Each row was made from one small tree. The marks that hang from a mark follow it in brackets, in the order of their numbers. Every link used is in the known rows. Write each row's tree.
Known rows
K734{K901{K972}}: [-2.29,  0.59, -0.82, -0.32, -1.02, -1.03,  0.68,  1.99,  0.83, -0.86,
  1.03, -1.11, -1.13,  0.19, -1.20, -0.09,  1.65, -1.17, -0.13,  3.15,
  1.02, -0.70, -2.62]
K901{K734 K917 K972}: [-0.76, -1.62,  0.84,  3.63,  0.69, -1.28, -1.05,  0.69,  1.51, -0.49,
 -0.20, -0.75,  1.25, -1.32,  1.16, -2.48,  0.75, -1.73, -0.74, -2.54,
  1.51,  0.49, -0.57]
K117{K543 K972{K901}}: [ 1.98, -0.38, -0.76, -3.63,  1.06,  1.12,  2.17,  0.45,  0.27, -0.85,
  0.53, -1.79, -0.89,  0.79, -0.75,  3.15, -0.84,  0.45,  0.77,  3.17,
 -0.77,  0.00, -1.60]
K543{K117{K972{K901{K917}}} K930}: [-1.00,  2.33,  0.71, -2.49,  1.66, -0.93,  2.04,  0.53, -0.97, -1.65,
  0.03,  0.12, -0.39,  2.25, -0.30,  2.18,  0.62,  0.36, -1.54,  0.40,
  0.68,  0.71,  1.36]
K693{K119{K117{K972}}}: [-0.10, -0.98,  0.36, -1.58, -0.99,  2.18, -0.04,  2.43,  1.64,  0.33,
  1.84,  0.06, -1.91,  0.08, -0.62,  0.00,  0.02,  0.07,  0.86,  3.68,
 -0.35,  0.01, -5.73]
K117{K972{K901}}: [ 0.91, -0.44, -0.45, -3.89,  0.78, -0.16,  0.63,  1.37,  1.24, -0.76,
  0.88, -2.24, -1.08,  0.55, -1.38,  2.57,  0.10, -1.15, -0.82,  3.80,
 -0.56,  0.45, -1.26]
K119{K117{K543{K930} K972{K901{K734}}} K693}: [ 1.04,  1.52, -2.71, -0.41,  0.85,  0.14,  1.92,  0.58, -0.35,  1.88,
  0.29,  0.15,  0.77,  0.64,  2.16,  2.95,  0.53,  2.31,  2.43,  1.03,
  0.34,  1.35, -2.67]
K930{K543{K117{K972{K901}}}}: [-1.03,  0.02,  0.53, -4.01,  0.02,  0.36,  1.48,  1.88,  0.28, -0.77,
  1.49, -1.50, -0.43,  0.28, -1.55,  2.21,  0.54, -0.71,  0.57,  5.52,
 -0.32,  1.10,  0.74]
K543{K117{K972{K901{K734 K812}}} K930}: [-0.81,  1.04, -0.14, -0.66,  1.06, -1.50,  0.47,  1.58, -0.53, -1.25,
  2.91, -0.53,  0.23,  1.23,  1.14,  2.80,  1.98,  1.51, -0.52,  0.74,
  0.71, -0.17,  1.00]
K812{K901{K734 K972{K117}}}: [ 0.18, -2.61, -0.95,  0.81, -1.52, -1.03, -2.34, -1.31,  0.86,  1.60,
  1.17, -1.80, -0.03, -3.40,  0.99,  0.27, -1.03, -0.70,  0.79,  1.07,
  0.70, -2.63,  0.61]
K734{K901{K917}}: [-2.81,  2.39,  1.07, -0.11, -0.70, -0.16, -0.43,  0.48,  0.18,  0.08,
 -1.86,  0.33,  0.32,  0.49, -1.87, -1.69,  0.71, -1.92, -0.64,  1.10,
  0.86, -0.01, -0.02]
K117{K543 K972{K901{K812 K917}}}: [ 2.98,  1.00, -0.04, -0.25,  1.51,  0.55,  1.67,  0.70,  0.30, -1.63,
  0.09,  0.08, -0.57,  0.55, -1.37,  0.25,  0.44,  1.13, -0.65, -1.30,
 -0.65,  0.94,  0.79]
K117{K543 K972{K901{K734}}}: [ 1.48, -0.66, -0.61, -1.44,  1.21,  0.52,  1.38,  0.16,  0.49, -0.47,
  0.86, -2.59,  0.85,  0.06,  1.32,  3.12, -0.89,  0.66,  1.56,  1.80,
  0.24, -0.03, -0.20]
K693{K119}: [-3.08, -1.00,  1.80, -1.13, -0.50,  2.73, -3.08,  1.30,  0.82, -1.35,
  1.11,  0.62, -0.12, -0.01,  0.21, -0.11, -0.99, -0.82, -0.48,  2.99,
  0.44, -1.00, -3.21]
K543{K117 K930}: [-3.58,  0.51,  1.67, -2.30, -0.12,  0.16, -0.55,  0.10, -1.26,  0.25,
  0.18,  0.70, -0.39,  1.44,  0.50,  0.95,  1.08, -1.35, -0.03,  2.57,
 -0.18, -0.26, -2.24]
K543{K117{K972} K930}: [-2.17,  0.44,  0.93, -3.01,  0.54,  0.17,  1.41,  1.46, -1.01, -0.27,
  1.77, -0.30, -1.04,  1.83,  0.08,  1.94,  1.66, -1.24, -0.62,  3.30,
 -0.40, -0.30, -2.28]
K972{K117 K901{K734 K812}}: [ 0.54, -1.65, -0.18, -0.24, -1.27, -1.05, -2.28, -0.86,  0.58,  1.37,
  0.21, -0.73,  0.37, -0.95,  0.91,  0.39, -0.33,  0.78, -0.06, -0.59,
 -0.90,  0.57,  2.29]
K812{K901}: [-1.14, -0.08,  0.55, -2.21, -0.68,  1.15, -3.54, -0.67,  1.10,  1.23,
 -0.14, -0.91, -0.55, -2.51, -1.69,  0.06, -0.72, -2.72,  0.42,  3.98,
  0.01, -2.14, -1.61]
K812{K901{K917}}: [-0.93,  0.56,  1.19, -0.45, -0.14,  0.91, -3.38, -1.21,  0.96,  0.70,
 -1.62,  0.09,  0.18, -2.47, -1.97, -1.91, -1.04, -2.74, -0.24,  1.12,
  0.50, -1.25,  0.20]
K901{K812 K917 K972}: [ 0.18, -0.75,  0.57,  2.91,  0.22, -0.80, -1.01,  1.50,  1.40, -1.20,
  0.43,  0.96, -0.92, -0.90, -1.34, -3.74,  2.10, -1.52, -1.93, -2.64,
 -0.04,  0.81, -1.77]
K812{K901{K734 K917 K972}}: [-0.40, -0.66,  0.13,  3.27,  0.42, -1.09, -2.63, -0.61,  1.64, -0.40,
 -0.12, -0.93,  1.18, -3.40,  0.34, -1.78, -0.21, -1.52,  0.03, -1.22,
  2.35, -1.71,  0.73]
K117{K543{K930} K972{K901{K812 K917}}}: [ 1.80,  2.52, -0.78,  0.40,  2.68,  0.40,  2.60,  0.15, -1.56, -2.22,
  0.26,  1.04,  0.52,  2.29, -1.05,  0.94,  0.07,  1.10, -0.91, -1.50,
 -0.40, -0.30,  1.99]

Write each row's tree
[ 0.72,  0.94, -0.47,  2.50,  0.95, -0.37,  0.44, -2.81, -2.41, -0.05,
 -1.44,  1.42,  2.48,  1.18,  1.89,  0.17, -1.72,  2.27,  0.06, -4.48,
 -0.10, -0.27,  5.35]	K972{K117{K543{K930}} K901{K734 K812 K917}}
[ 0.18,  0.28, -0.92, -2.97,  0.25,  0.75,  1.50, -2.76, -2.64,  0.49,
 -1.23,  0.16,  0.57,  2.34,  0.64,  3.19, -2.79,  1.16,  0.60,  1.37,
 -1.23, -0.77,  1.84]	K972{K117{K543{K930}} K901}
[-0.97, -0.68,  1.74,  3.60,  0.08, -0.27, -3.14,  0.43,  1.11,  0.48,
 -0.45,  0.69,  1.55, -1.43,  0.38, -3.79,  1.36, -1.69, -0.70, -2.87,
  0.19,  0.83,  0.27]	K901{K734 K812 K917}
[ 0.39,  1.30, -0.25, -1.30,  1.00,  0.44,  1.77, -3.18, -2.77, -0.01,
 -2.80,  1.19,  1.28,  2.32,  0.29,  1.53, -2.98,  1.07, -0.06, -1.90,
 -0.64, -0.07,  3.83]	K972{K117{K543{K930}} K901{K917}}
[ 0.79, -2.39,  0.21,  4.54, -1.11, -1.73, -1.30,  0.04,  0.81,  0.58,
  0.51,  0.31,  0.32, -1.72,  1.20, -3.63,  0.95, -0.27, -1.31, -4.91,
  0.11,  0.57,  1.29]	K901{K734 K812 K917 K972{K117}}
[ 0.50,  0.98, -0.91,  2.52, -1.78, -0.77,  2.12, -0.05, -1.07, -0.30,
 -0.33,  1.35, -1.24,  0.22, -0.68, -2.11,  0.79,  1.62, -0.05, -2.88,
 -0.08, -0.22,  1.33]	K734{K901{K812 K917 K972{K117{K543}}}}
[-0.02, -0.03,  0.80, -4.90, -0.39, -0.42,  0.91,  1.81,  0.93, -0.68,
  1.25, -1.64, -2.16,  0.58, -0.51,  3.30,  1.25,  0.21, -0.21,  3.78,
 -0.14,  1.26, -1.90]	K543{K117{K972{K901}}}
[ 1.32, -3.21, -0.75,  2.96, -1.20, -0.41,  0.05, -0.29, -0.07,  0.88,
  1.37, -0.26, -0.07, -1.30,  2.20, -0.94,  0.20,  1.29,  1.07, -2.43,
 -0.59, -0.22, -0.47]	K901{K734 K812 K972{K117{K543}}}
[-0.82, -0.60, -0.08, -1.72,  0.00,  1.41,  1.03, -2.49, -2.81,  1.54,
 -0.99,  0.63,  0.35,  1.80,  0.79,  1.22, -2.01, -0.50,  0.76,  1.07,
 -1.66, -1.29,  0.24]	K972{K117{K543{K930}}}
[ 0.02, -1.33, -1.40, -0.22,  0.22,  0.18,  2.30, -1.44, -2.28,  0.16,
  0.36,  0.24, -0.17,  1.65,  1.12,  0.94, -1.37,  0.10,  0.37,  0.10,
 -0.90, -1.25, -0.76]	K901{K972{K117{K543{K930}}}}
[ 2.10,  0.12,  0.27, -0.30, -0.69,  0.60,  0.01, -1.83, -0.73,  0.31,
 -2.01,  1.42, -0.28,  0.13, -0.59, -0.64, -1.31,  1.94, -0.20, -3.01,
 -1.47,  1.15,  2.62]	K972{K117{K543} K901{K812 K917}}
[ 1.56,  2.06, -2.73, -2.49,  0.66,  0.66,  2.58,  0.82, -0.51,  1.66,
 -0.24,  0.77, -0.87,  1.41,  0.30,  2.95,  0.72,  1.75,  1.54,  2.34,
 -0.62,  1.54, -4.11]	K119{K117{K543{K930} K972{K901}} K693}
[ 0.51,  0.81,  0.81,  0.12,  0.49, -0.26, -1.77,  0.27,  1.12, -0.96,
 -1.16,  1.00, -0.12, -0.19, -1.62, -1.65,  0.65, -0.46, -1.70, -1.55,
 -0.37,  1.53,  0.84]	K972{K901{K812 K917}}
[ 1.59,  0.26,  0.24,  1.52,  1.19, -1.16, -0.54,  1.43,  1.56, -1.01,
  0.91, -0.97,  0.82, -0.67, -0.32, -0.61,  0.96,  0.08, -1.38, -1.95,
  0.49,  1.01,  2.05]	K117{K972{K901{K734 K812 K917}}}
[ 1.36, -1.49, -0.55,  2.75, -0.64, -0.27, -0.69, -2.68, -0.34,  1.02,
 -0.79, -0.59,  0.75, -2.99,  1.60, -0.74, -2.15,  0.67,  1.43, -2.87,
  1.26, -1.93,  2.52]	K812{K901{K734 K917 K972{K117{K543}}}}
[ 0.61, -0.44, -1.03, -1.96, -1.56,  0.58, -0.48,  2.70,  2.10,  3.65,
  0.49,  0.10, -2.54, -1.08, -0.66, -0.62,  2.61, -1.38,  0.68,  3.23,
 -1.42,  2.59, -7.29]	K119{K117{K972} K693}
[ 0.76, -1.82, -0.23, -1.34, -0.85,  0.32, -0.14, -2.23, -0.59,  1.47,
 -1.14, -1.36,  1.05, -0.25,  2.15,  2.43, -2.35,  1.71,  1.87,  0.18,
 -0.43,  0.06,  2.01]	K972{K117{K543} K901{K734}}
[-0.54,  2.49, -1.53,  3.20, -0.43, -1.06,  3.10, -0.72, -2.82, -0.99,
 -0.01,  2.11,  0.03,  2.12, -0.27, -1.27,  0.56,  1.71, -0.51, -3.07,
  0.31, -1.57,  2.76]	K734{K901{K812 K917 K972{K117{K543{K930}}}}}
[ 0.18,  0.41,  0.86,  2.25,  0.56, -0.98, -2.69,  0.00,  1.36, -0.44,
 -0.85,  0.24,  1.59, -0.99,  0.00, -1.61,  0.59,  0.00, -0.79, -2.79,
  0.67,  1.25,  1.82]	K972{K901{K734 K812 K917}}
[-0.16,  0.38, -0.49, -1.62,  1.92,  1.51,  2.87,  0.14, -1.79, -0.59,
  1.09, -0.60,  0.18,  2.24, -0.12,  1.89, -0.45, -1.41,  0.50,  2.78,
 -0.79, -1.60, -1.88]	K117{K543{K930} K972}
[-1.30,  1.86, -0.31,  2.92, -0.81, -1.55,  0.33,  2.14,  0.79, -1.48,
  0.65,  0.96, -0.84, -0.12, -1.99, -3.02,  2.66, -0.57, -1.43, -1.30,
  0.96,  0.14, -0.70]	K734{K901{K812 K917 K972}}
[ 0.46, -1.61, -0.35,  2.49, -0.95, -1.20, -2.34, -1.76,  0.85,  1.25,
 -0.37, -0.96,  0.53, -3.42,  0.90, -1.62, -1.42, -0.87, -0.11, -2.14,
  1.32, -1.75,  2.68]	K812{K901{K734 K917 K972{K117}}}
[ 1.26, -0.12,  0.49, -0.59, -0.97, -0.56, -1.40, -0.96,  0.17,  0.58,
 -1.65,  1.06, -0.72, -0.16, -1.25, -1.40, -0.49,  0.32, -1.80, -2.43,
 -1.34,  1.48,  2.81]	K972{K117 K901{K812 K917}}
[-0.65,  0.21,  1.15,  0.77,  0.78, -0.77, -1.96, -0.50,  1.11, -0.30,
 -1.86, -0.78,  2.03, -0.70,  0.59, -0.41, -0.71, -0.66, -0.25, -1.40,
  1.37,  1.05,  1.74]	K972{K901{K734 K917}}
[-2.16,  2.69,  1.01,  1.51, -1.05, -0.34, -1.12,  1.14,  0.35, -0.20,
 -0.84,  1.30, -0.27,  0.08, -2.35, -3.03,  2.04, -1.14, -1.03, -0.35,
  0.18,  0.05,  0.41]	K734{K901{K812 K917}}
[ 0.66, -0.72, -0.76,  5.20,  0.60, -0.90,  1.35, -1.43, -2.08, -0.28,
  0.08,  1.61,  1.70,  0.50,  2.49, -2.01, -0.17,  1.34, -0.25, -5.91,
  0.36, -0.58,  2.63]	K901{K734 K812 K917 K972{K117{K543{K930}}}}
[-0.80,  0.96,  0.97, -2.34,  0.59,  0.14,  1.79,  1.43,  0.08, -1.27,
  0.22, -0.46,  0.16,  0.36, -1.81,  0.44,  0.38, -0.43, -0.16,  2.39,
  0.30,  1.88,  2.58]	K930{K543{K117{K972{K901{K917}}}}}
[ 0.92, -0.82,  0.18, -1.14, -0.72,  3.25,  1.57,  1.73,  0.74, -0.05,
  1.27,  0.37, -1.85,  0.65,  0.17,  0.69, -0.78,  1.61,  2.37,  2.96,
 -0.34, -0.16, -5.63]	K693{K119{K117{K543 K972}}}
[ 0.81, -0.66,  0.61,  1.60, -0.73, -1.38, -2.22, -1.32,  0.41,  0.92,
 -1.26,  0.22,  1.04, -0.83,  0.55, -1.35, -0.45,  0.84, -0.93, -3.74,
 -0.38,  1.07,  4.07]	K972{K117 K901{K734 K812 K917}}
[-0.53, -0.79,  1.00, -0.50, -1.31,  3.47, -0.54,  0.31,  0.51,  0.50,
 -0.08,  1.49, -0.94,  0.29,  0.41, -0.02, -1.34,  1.57,  3.04,  2.26,
 -0.20,  0.25, -5.82]	K693{K119{K117{K543}}}
